Known rows, with every way that one mark hangs from another:
{C {B T U}}: [-6.04  1.00  0.00 -2.30  0.04 -0.38  2.38 -1.60 -0.17 -2.88 -0.44  1.09
 -2.15  0.34 -0.72  0.13 -1.01  2.37]
{T {B U}}: [-3.91  0.49  0.67 -1.19 -1.78  0.71  4.59 -0.96 -0.06 -1.67 -0.52 -3.26
 -1.05 -0.71  1.77  0.68  0.78 -1.36]
{T {B {F {D M}} U}}: [ 0.38  2.65  0.80 -2.66 -1.29  1.44  6.73 -0.28  0.08 -4.23 -0.69 -4.82
 -2.11 -0.80  1.30  1.08  1.65  0.67]
{F {B T}}: [ 1.93  2.29  0.48 -0.74  0.95  0.07 -3.76  0.85  0.50 -2.47  0.50 -1.93
 -1.09  1.18 -1.94  0.71  0.82  0.28]
{T {B F U}}: [-1.30  1.12 -0.07 -1.55 -1.70  0.77  5.83 -0.35 -0.27 -3.45 -0.36 -3.47
 -2.03 -0.66  1.54  0.49  0.70 -1.06]
{M D}: [-2.76 -0.70  0.52 -0.49  1.69 -1.56  1.08  0.12 -0.33  0.66 -0.98 -1.42
  0.15 -1.58  1.43 -0.47  2.39 -0.62]
{K {B {F D} T U}}: [ 3.44  3.43 -0.72 -2.06 -1.93  0.08  2.67  0.17  0.32 -5.84 -0.26 -3.61
 -2.17  1.12 -4.45  0.38  2.15  2.41]
{A B}: [-5.25 -0.31  0.26 -0.80 -1.86 -0.07 -0.85 -1.69 -0.52 -0.16  0.47 -2.74
 -0.04 -1.19 -0.39 -0.58  0.43  1.96]
{F {B T} {D M}}: [ 4.57  4.72  1.85 -2.45  1.61  1.04 -2.37  0.96  1.09 -3.65 -0.12 -3.99
 -1.31  0.95 -2.25  1.66  2.27  2.95]
{U {B {F D} T}}: [ 0.96  2.62  0.04 -1.24  2.93  0.57 -2.82 -1.15  0.72 -3.95  1.07 -3.18
 -2.21  1.16 -2.79 -0.05  1.96  4.04]
{C B}: [-4.96 -0.37  1.29 -1.35  0.05 -0.68  2.33 -1.35 -0.28  0.46 -1.30  1.43
 -0.44 -0.06  0.74 -0.41 -0.51  1.62]
{M {D F}}: [-0.22 -0.59  1.71 -1.41  1.72 -2.26  0.91 -0.41 -0.42 -1.02 -0.48 -1.93
 -1.02 -1.67  0.79 -0.16  3.28  1.14]
{A {B F}}: [-2.64  0.33 -0.53 -1.16 -1.78 -0.04  0.38 -1.08 -0.79 -1.89  0.59 -2.93
 -0.98 -1.13 -0.66 -0.80  0.34  2.28]
{A {B T}}: [-6.21  0.45 -0.15 -1.21 -1.84 -0.05 -4.32 -1.85 -0.64 -1.74  1.06 -2.75
 -1.22 -0.99 -0.80 -0.14  0.49  2.65]
{D F}: [ 3.19  0.16  1.47 -1.14 -0.05 -0.87 -0.28 -0.63 -0.14 -2.06  0.60 -0.63
 -1.48 -0.14 -0.78  0.36  1.14  2.25]
{A {B {F {D M}} T U}}: [-2.09  3.27 -0.92 -3.26 -1.40  0.91  1.41 -1.26 -0.35 -5.99  1.11 -4.56
 -2.79 -0.91 -2.30  0.44  0.82  4.66]
{B {F {D M}} T U}: [ 3.99  4.45 -1.52 -3.05  0.59  1.27  2.84  0.55  0.27 -7.33  0.85 -2.36
 -3.39  0.34 -2.36  1.27  0.45  3.41]
{B {F D} T U}: [ 4.31  4.09 -1.96 -2.33  0.23 -0.01  1.61 -0.38  0.48 -7.24  0.79 -2.03
 -3.38  0.49 -2.22  1.04  0.56  1.93]
{B {F {D M}} T}: [ 4.11  3.74 -0.39 -2.43  0.63  0.98 -1.65  0.67  0.04 -5.17  0.50 -1.99
 -2.83  0.09 -1.08  1.07  1.12  3.37]

Rows:
[ 5.39  2.74  0.11 -1.82  0.57  0.88  2.70  0.83  0.13 -3.15 -0.23 -2.00
 -1.32 -0.13 -0.57  0.49  1.08  2.53] : {B {F {D M}}}
[ 4.97  2.40  2.13 -2.96  1.28  1.32  4.20  1.54  0.15 -4.29  0.83 -2.88
 -1.84  0.62 -3.07  1.06  1.15  4.13] : {D {F {B U}} M}
[ 4.86  4.81  0.50 -2.06  1.20 -0.35 -0.28 -0.31  1.51 -5.37  0.13 -3.87
 -1.79  1.30 -3.06  1.53  1.87  1.19] : {F {B T U} D}
[ 4.21  3.04  1.81 -3.31  1.24  1.37  1.46  1.46  0.11 -5.58  1.30 -2.88
 -2.80  0.74 -3.39  1.37  1.13  4.67] : {D {F {B T U}} M}
[-1.71  2.39 -0.36 -2.14 -1.67 -0.34 -3.12 -1.92 -0.34 -4.22  0.76 -4.03
 -2.30 -1.01 -1.15  0.09  1.42  3.52] : {A {B {F D} T}}
[ 0.75  2.93  0.29 -1.85  3.19  1.63 -1.81 -0.38  0.56 -4.00  1.13 -3.43
 -2.19  1.09 -2.95  0.19  1.90  5.18] : {U {B {F {D M}} T}}
[ 1.80  2.89 -0.44 -1.27  0.99  0.25 -0.22  0.78  0.67 -4.24  0.77 -2.17
 -1.64  1.36 -2.94  0.89  0.28  0.33] : {F {B T U}}
[ 0.64  2.33  0.49 -2.08 -1.56  0.41  5.76 -1.07  0.25 -4.19 -0.73 -4.56
 -2.10 -0.68  1.47  0.92  1.76 -0.50] : {T {B {F D} U}}
[ 1.65  0.34  2.33 -1.61  2.26 -2.27  0.69  0.24 -0.05 -1.55 -0.55 -3.15
 -0.99 -1.05 -0.15 -0.05  3.77  0.97] : {M {D {F B}}}
[ 4.34  2.59  2.54 -2.90  1.27  1.21 -1.38  1.54 -0.04 -4.21  1.07 -2.69
 -2.40  0.58 -2.55  1.25  1.60  4.68] : {D {F {B T}} M}
[-1.76  3.22  0.09 -3.79  0.50  0.33  4.50 -0.90 -0.09 -5.46 -0.63 -0.48
 -3.14  0.20 -1.19  0.55 -0.15  4.36] : {C {B {F {D M}} T U}}
[ 4.43  3.33 -0.77 -1.65  0.23 -0.33 -2.83 -0.27  0.24 -5.12  0.44 -1.70
 -2.80  0.24 -0.87  0.81  1.20  1.92] : {B {F D} T}
[ 5.19  3.49 -1.00 -2.51  0.54  1.19  7.13  0.72  0.37 -5.33  0.11 -2.32
 -1.90  0.14 -1.88  0.70  0.38  2.49] : {B {F {D M}} U}
[ 0.73  1.76  1.36 -1.55 -1.55  0.17  2.23 -0.95  0.10 -2.47 -1.06 -4.26
 -1.60 -0.92  2.49  0.75  2.30 -0.52] : {T {B {F D}}}
[ 5.46  1.81  1.51 -1.82  0.74 -0.72  2.35  0.11  0.48 -4.16  0.78 -2.34
 -1.80  0.82 -2.76  0.72  1.32  1.88] : {D {F {B U}}}
[ 4.71  2.46  1.19 -2.14  0.77 -0.68 -0.42  0.00  0.43 -5.44  1.23 -2.41
 -2.75  0.96 -3.11  1.06  1.32  2.48] : {D {F {B T U}}}
